Known rows, with every way that one mark hangs from another:
gikab[dopot[fetu] kepod poso]: [ 36.5 -41.7  22.6 -49.6  19.5   7.7  15.6  -1.9 -19.3  49.6 -14.7  28.6
  32.3  16.3   8.1  25.4   5.7  -6.7   1.3 -15.5 -45.8 -28.0  -7.4 -37.0]
kufonat[poso[gikab[dopot[fetu] kepod]]]: [ 53.9 -25.0  22.5 -36.1  21.4  20.1  19.9 -15.4  -9.2  50.4  19.1  12.5
  16.0   3.9  15.8  17.4   0.4  11.1   1.1   5.9 -56.0 -30.7 -12.0 -45.3]
gikab[dopot kepod[genin] poso[fetu]]: [ 23.3 -60.0   6.0 -33.6  -8.7   0.9   7.0  -0.2   4.0  18.4  23.6  57.6
   8.1   9.6   9.8  35.0  32.9 -21.5   9.7  -4.4 -50.5   2.4 -16.1 -28.0]
fetu[poso]: [ 10.3   1.7  -9.8   7.1  -0.6   3.6   0.4  15.9 -18.2  -4.3 -13.2  -0.6
 -18.7  15.9   9.0   3.8 -19.6   3.9  11.9  -3.2   4.3  -4.8   7.2   4.9]
poso[fetu gikab[dopot kepod] kufonat]: [ 19.6 -32.0   5.1  17.1  -5.0 -27.7  31.2 -19.5 -18.0  50.1  41.3  32.2
 -16.4  -2.7  26.8  10.7  36.6  -3.1  -1.2  19.9 -43.1 -35.1 -14.9  -7.9]
genin[dopot[gikab]]: [  7.3 -21.6  -2.9  14.7  -0.3  -3.5   4.4  43.7 -10.1 -14.5  -5.4 -18.6
  -3.3  -4.6  26.9 -12.9  12.5  11.9   1.0  10.7 -27.9  11.0 -26.8 -25.6]
poso[fetu gikab kufonat]: [ -2.2  -3.1   5.7  28.1  -4.7 -21.4  32.6 -30.0  -9.8  15.7  50.5   5.9
 -12.2  -2.0  16.7  -9.4  20.5   8.6  -0.2  24.9 -19.5 -16.0  -0.5  16.1]
kepod[genin]: [  8.2  -1.7  -3.5   7.0  -6.0   2.3  -1.5   0.6  11.9 -30.9  28.6  13.6
 -13.4   6.1  -1.4   7.3   9.4  -8.4   7.0   2.6 -12.3  29.5  -3.7   1.7]
gikab[dopot[fetu[poso[kufonat]]] kepod]: [ 41.1 -26.0   9.0   2.2  19.8 -14.3  38.2   8.1 -44.8  23.9 -10.3  13.0
 -15.7  31.2  25.6  33.2 -12.2 -11.9  14.4   1.8 -26.7 -28.8  -8.5 -12.4]
kufonat[poso[fetu gikab[kepod[genin]]]]: [ 37.9 -23.7   7.3 -16.5  -8.6   9.7  17.7 -25.8  14.7   8.5  77.3  27.5
   2.4   6.6   7.0  12.6  22.6   4.1  26.9  14.8 -34.2   6.8  -8.4 -15.3]
gikab[poso]: [-12.0 -10.6   6.3 -18.3   2.4   0.2   4.5 -16.3  -5.9  17.0 -10.6   7.1
  25.3   3.6 -10.0   3.6   7.7   2.1   2.4  -2.9 -13.5 -22.7   2.9  -4.5]
genin[dopot kepod]: [-13.1 -17.5  -1.1   3.1  14.8  -2.5  14.6  55.1  -1.9 -16.2  -5.5   6.8
   1.7  11.4  11.9   2.5   9.1   1.7  -6.4   9.1 -18.7   1.5  -7.9 -16.6]
kepod[genin[dopot]]: [  5.6 -19.7   0.2  11.5  -1.0   7.2   1.5  22.2   2.7 -37.3  19.5  11.5
  -9.6  10.8   5.5   5.0  13.0 -10.0  -0.3   9.7 -32.7  34.8 -13.6 -25.1]
fetu[poso[gikab kufonat]]: [ -5.7  17.7  -6.2  48.8   2.8 -22.8  28.1 -11.8 -37.2   5.6  17.0 -11.4
 -29.8   2.5  16.7 -12.3  -5.1  15.4  16.1  19.5 -10.7 -28.8   8.0  20.1]
gikab[dopot poso]: [ -8.5 -32.8   9.1 -22.7   3.9   1.8  -4.1  -2.6 -11.5  39.8 -27.3  16.6
  18.6  -1.6  -1.8  17.2  12.6  -1.9  -7.2  -3.0 -40.0 -25.6  -5.7 -25.0]
kufonat[poso[fetu gikab[dopot kepod]]]: [ 33.8 -39.2   7.7 -28.0  -2.2  11.5  11.7 -15.8  -1.1  48.4  31.8  28.0
   8.5  -5.5  19.6  19.2  14.7   7.0   4.1  13.5 -49.9 -27.8 -16.0 -37.5]
dopot[gikab]: [  6.7  -4.5  -2.1  12.1  -7.2  -4.8   0.6  21.9  -4.9  -4.8   5.5 -17.9
  -8.5 -10.1  19.0  -9.2  11.6  12.3   7.5   5.8  -7.4   3.4 -20.1  -0.8]
poso[fetu gikab[dopot] kufonat]: [ -3.7 -23.4   3.3  23.2  -7.6 -18.2  25.5 -14.4 -16.0  36.8  32.6  18.1
 -17.5  -4.6  26.1   7.6  31.2   1.8 -10.8  29.0 -44.0 -22.1  -9.6  -4.0]
genin[dopot[fetu] kepod]: [ 13.2 -21.7  18.9 -20.9  32.3  10.9  27.1  50.6  -2.5 -15.5  -0.4   7.9
   5.9  30.2  22.0   6.9  -2.5  -1.0  -6.4   9.5 -29.4  11.0  -2.7 -23.2]
poso[gikab kufonat]: [-12.0  14.7   2.7  39.4  -0.3 -25.7  32.1 -27.3 -22.8  15.8  32.3 -10.2
 -10.3  -8.8   4.4 -15.3  19.8  11.1   0.6  22.7 -14.5 -24.3  -0.8  16.6]
poso[gikab]: [  3.9  15.4  -1.0  20.4  -2.9  -1.7   9.1 -14.0  -3.3  11.6  26.6   1.5
  -9.7 -16.8   8.0 -19.5  13.1  16.8   0.4   6.0 -18.0  -9.4   3.1   3.7]
dopot[fetu gikab[poso[kufonat]]]: [  7.4 -18.4  26.0  -5.8  17.4 -11.1  44.0 -13.5 -30.5  17.9  -1.5 -17.5
  26.4  13.5  12.1  -0.7  11.4   8.5  13.4  18.5 -28.6 -24.3 -15.7  -0.1]
kepod[genin[dopot[fetu gikab]]]: [ 41.2 -31.0  14.8   2.5   8.7  16.5  16.9  40.4  -3.3 -39.5  30.2  -5.4
  -7.9  16.0  34.7   3.8  12.7   3.2   7.2  13.1 -45.3  47.4 -23.6 -31.1]

Rows:
[ 42.4   5.4   8.0  21.4  19.5 -16.4  52.4 -15.9 -47.5  14.8  29.5   6.1
 -15.5  18.5  23.9  -3.9 -12.2  12.3  26.5   7.8 -16.5 -35.5   7.8   9.8] : dopot[fetu[poso[gikab[kepod] kufonat]]]
[ 19.7  -8.9  -7.3  37.2   2.2 -31.5  31.5   0.1 -48.8  33.3  10.7  11.7
 -33.1  -0.4  22.8   6.1   9.4   4.9  15.6   8.9 -35.8 -52.3  -8.1  -0.9] : fetu[poso[gikab[dopot kepod] kufonat]]
[ 50.8 -31.2  13.9 -13.4  14.6   9.7  22.8  19.2  -3.0 -29.6  35.3  28.6
   3.4  24.5  20.2  14.0   3.5 -15.5  10.4  -1.4 -35.9  32.6 -12.3 -35.5] : gikab[kepod[genin[dopot[fetu]]]]
[ -1.4 -34.7  28.2 -19.7  22.9  -4.9  33.8 -21.0 -29.2  47.3 -19.2   7.2
  25.2  19.3   4.0  26.8   7.2  -6.2  -6.4  11.8 -47.6 -36.2  -7.2 -24.0] : gikab[dopot[fetu] poso[kufonat]]
[ 56.1 -18.1  13.2   3.4  15.8  11.3  30.8  11.7  -8.1 -18.5  58.5  29.1
  -2.8  10.8  26.8  -8.5  17.6   2.5  11.0   5.1 -53.4  21.9  -7.1 -30.3] : poso[gikab[kepod[genin[dopot[fetu]]]]]
[-22.5 -28.8  13.8  -7.9  -0.7 -16.3  34.0 -31.8 -13.4  26.4   6.7  10.4
  23.6  19.3  -1.0  12.4  15.6  -7.3   5.2  18.6 -14.1 -22.5   1.6   7.6] : gikab[poso[fetu kufonat]]
[-10.3  -5.0   4.3  38.1   0.8 -23.2  24.2 -15.4 -22.6  32.7  16.1  -3.4
 -15.9 -11.9  13.0  -1.8  28.3   5.8  -9.1  25.3 -42.7 -32.1 -10.4  -1.5] : poso[gikab[dopot] kufonat]
[ 54.3 -35.3  14.8 -19.8   8.8   8.9   8.5   9.4  -0.5  -0.3  28.8  39.7
  -7.2  16.4  17.2  30.1  11.0 -20.6   8.6  -8.0 -46.1  16.8 -16.1 -29.1] : gikab[dopot[fetu] kepod[genin]]
[ 33.7  -8.8 -14.6  18.0   0.3  -5.7   3.7  17.5 -30.9  30.4   5.5  23.7
 -30.4  -7.1  24.8   2.0   3.2   7.6  12.5  -4.2 -38.3 -32.5  -4.4 -14.4] : fetu[poso[gikab[dopot kepod]]]
[ 19.6 -42.9  27.0 -27.1  22.2 -16.7  41.6 -21.1 -34.0  51.1  -9.7  20.7
  30.0  21.9   4.4  30.4  14.4 -10.4   5.9   1.7 -43.0 -45.4 -11.1 -24.3] : gikab[dopot[fetu] kepod poso[kufonat]]
[-18.6 -47.7  13.2 -14.7   1.3 -15.6  24.7 -19.6 -16.0  42.3  -7.0  20.1
  17.5  13.0   9.3  29.1  26.4 -10.4  -4.5  18.0 -40.1 -28.8 -12.5 -13.7] : gikab[dopot poso[fetu kufonat]]
[ 36.8 -13.6 -14.1  24.3  -5.5  -4.3   0.9  15.2 -20.4   6.1  35.4  36.2
 -46.8  -2.6  25.7   7.8  12.7   1.7  20.9   0.6 -48.4  -5.0  -6.9 -10.2] : fetu[poso[gikab[dopot kepod[genin]]]]
[ 59.9 -21.2  12.3  -2.4   3.5   6.0  16.8  16.5  -2.0 -23.1  48.1  13.8
  -7.5   7.4  28.4   3.7  15.9  -2.0  28.9  -2.8 -28.7  31.9 -21.1  -9.7] : dopot[fetu gikab[kepod[genin]]]
[ 27.2 -45.6   2.2 -18.6 -12.4  -7.9  16.5   5.3   3.5  -2.6  46.1  29.9
  10.3   2.9  18.7   6.7  37.2  -6.4  30.4   1.9 -34.0  12.8 -21.6  -4.5] : dopot[gikab[kepod[genin] poso[fetu]]]
[ 28.9  10.8 -14.5  15.8   0.3  -4.7  15.9   5.9 -28.7  13.2  19.7  16.5
 -24.4  -3.6  18.4 -13.9  -5.5  15.3  24.6  -6.4 -13.6 -23.0   8.7   7.1] : fetu[poso[gikab[kepod]]]
[ 47.9 -14.6   8.8  16.3  14.9 -16.4  43.4  16.0 -45.7  -0.6   9.1 -15.1
 -15.3  19.6  32.3   7.2 -12.9   4.8  38.0   6.9 -11.6 -20.3 -16.1  10.9] : dopot[fetu[poso[kufonat]] gikab[kepod]]
[ 22.7   4.2 -11.6  54.3  -4.5 -29.1  39.8 -11.1 -32.5 -12.3  57.7  13.7
 -38.9   9.0   9.6  -3.7   9.0   2.1  37.2  15.7 -22.0 -14.7  -1.5  17.5] : fetu[poso[gikab[kepod[genin]] kufonat]]
[ 15.2 -10.9  -2.5  45.8   0.7 -28.2  43.5  -8.5 -23.4 -18.9  61.8  11.4
 -12.7   2.3  11.6  -7.1  32.3  -4.8  12.7  21.3 -42.3  -0.6 -16.1 -12.2] : poso[gikab[kepod[genin[dopot]]] kufonat]
[ 13.6  -9.0  10.6 -21.1  -2.6  17.7   9.9 -23.9   8.0  25.9  36.8   2.0
   8.6  -2.0   8.0   1.1   5.2  17.9   3.2  22.6 -26.6  -8.5  -1.6 -14.3] : kufonat[poso[fetu gikab]]
[ 16.6 -43.9   3.5 -23.2  -4.1  -6.8   4.2  -3.9  -6.2  16.1   9.3  39.1
  12.2   5.0  -2.9  26.1  29.6 -15.3   9.8  -5.5 -51.0 -15.8 -14.6 -25.3] : gikab[dopot kepod[genin] poso]
[ 24.6 -27.4  -4.4   5.8   0.2  -9.8  13.4  44.4 -21.1 -10.7   3.4  -5.0
   1.7  -4.5  28.8 -11.1  18.3   7.6  13.3   1.4 -26.5   2.8 -29.5 -25.8] : genin[dopot[gikab[kepod]]]
[ 23.2 -17.7  14.1   7.4  20.1  -3.3  29.6   5.6 -37.7  19.9 -17.8   2.2
 -19.4  29.2  22.1  28.3 -15.9  -8.2   4.8  11.6 -30.5 -15.3  -3.6 -14.3] : gikab[dopot[fetu[poso[kufonat]]]]
[ -0.5 -55.4  11.3 -21.5   1.2 -25.8  31.0 -20.1 -23.5  51.8   0.5  34.8
  21.0  13.9   9.7  31.1  31.4 -18.6   6.1  10.5 -37.7 -43.9 -15.3 -14.8] : gikab[dopot kepod poso[fetu kufonat]]
[ 20.9 -27.7   0.7  -3.4  -7.5 -10.4  13.4   5.4  -6.8  -8.3  28.5  12.4
  11.4  -5.6   5.7  -0.8  31.4   2.1  33.7  -4.4 -31.1   0.1 -21.8  -5.9] : dopot[gikab[kepod[genin] poso]]
[  3.6 -31.2   6.4 -21.1  -8.5   4.5   6.7   8.1  -2.4  17.1  10.0   7.8
  16.6  -1.3  21.1  -3.6  23.0  11.1  10.3   9.4 -25.9  -1.5 -13.4  -2.7] : dopot[gikab[poso[fetu]]]
[ 20.4 -13.8  -0.1  33.2 -12.9 -26.4  41.6 -29.6  -4.5  -0.2  89.0  31.4
 -23.0   2.4  15.1   1.1  36.7  -7.9  21.5  20.5 -28.1   3.9  -7.9  14.8] : poso[fetu gikab[kepod[genin]] kufonat]
[ 42.7 -18.8   7.0   0.4  18.6  27.1  16.4  37.4 -12.4 -44.5  12.2  15.5
 -21.4  39.0  27.4  15.0 -22.1  -6.8  11.8   5.6 -34.6  42.1  -1.9 -33.1] : kepod[genin[dopot[fetu[poso]]]]
[ 51.4 -19.2  14.5 -10.6  13.7   9.0  17.4  -1.0 -16.5  36.2  23.8  30.6
  -3.4  -2.2  30.0   1.8  11.3   5.4  -3.1  -5.3 -53.5 -19.8  -7.8 -27.0] : poso[gikab[dopot[fetu] kepod]]
[ 25.0 -26.3  23.4 -14.8  18.4 -21.6  52.4 -12.3 -36.0  25.2  10.4  -7.7
  33.2  14.1  13.0   3.7  10.1   7.6  25.3   6.0 -25.8 -35.9 -19.3  -2.4] : dopot[fetu gikab[kepod poso[kufonat]]]
[ -9.8 -17.9   7.0  -7.9   7.7 -33.0  39.6 -31.9 -30.5  32.1   6.3   5.7
  29.4   4.8 -13.8   8.1  14.8  -6.9  17.8   3.1  -8.9 -52.6  -5.5   7.6] : gikab[kepod poso[kufonat]]
[ 29.4 -31.4  -2.1   3.2  -7.3  -6.5  -3.0  12.2   5.3  -2.5  24.8  33.6
 -13.6   3.0   8.5  23.3  24.9 -19.7   7.8  -6.8 -37.3   8.1 -18.8 -21.5] : gikab[dopot kepod[genin]]
[ 11.7 -24.9   0.7 -16.3  -3.7 -14.1  14.2   4.0 -21.1  20.1   0.2  -0.7
  21.8  -7.3   6.6  -6.1  22.3   9.7  23.8  -7.2 -18.4 -31.0 -20.6  -4.9] : dopot[gikab[kepod poso]]
[ 20.5 -21.9  20.5 -29.0  14.4  12.4  15.8   4.7 -13.4  17.4  -4.7  -6.2
  28.6   6.3  15.5  -2.9   6.5  16.1  12.7   2.0 -30.1  -7.8  -9.1 -13.4] : dopot[fetu gikab[poso]]
[ 31.6 -22.7  16.2  -6.9  17.6  22.6  17.1  19.0   4.3 -37.1  22.8  13.5
   0.3  28.3  16.6  10.0   1.5 -12.6  -0.6   7.6 -38.8  44.9  -7.4 -36.5] : kepod[genin[dopot[fetu]]]
[ 62.5 -13.7   2.9  -3.4  14.5   9.0  19.0  28.4 -28.9  -3.4   5.7   2.0
 -13.1  14.8  39.7   0.6 -17.4   8.6  35.3  -6.0  -9.9  -0.6  -8.9  -6.1] : dopot[fetu[poso] gikab[kepod]]
[  6.9   5.9  -1.8  34.0   0.2 -34.1  43.1 -30.0 -26.3  25.3  41.9   3.9
  -3.5 -12.1   6.3 -12.5  21.8   6.2  15.5  12.1 -12.9 -39.9  -4.8  19.0] : poso[gikab[kepod] kufonat]
[  0.3 -39.2   6.3  -0.6  -0.5 -30.1  27.7 -17.3 -22.5  21.7  14.3  28.5
   9.1  10.7  -8.5  30.4  32.4 -20.6  14.2   5.2 -47.0 -30.7 -18.7 -10.3] : gikab[dopot kepod[genin] poso[kufonat]]
[ 21.1 -57.0   7.2 -27.6  -1.2   2.9  18.2   8.3   0.3 -11.7  32.7  45.3
  20.5  23.9  12.4  16.7  25.3 -14.0  13.4   1.2 -45.4  14.7 -13.4 -30.4] : gikab[kepod[genin[dopot]] poso[fetu]]
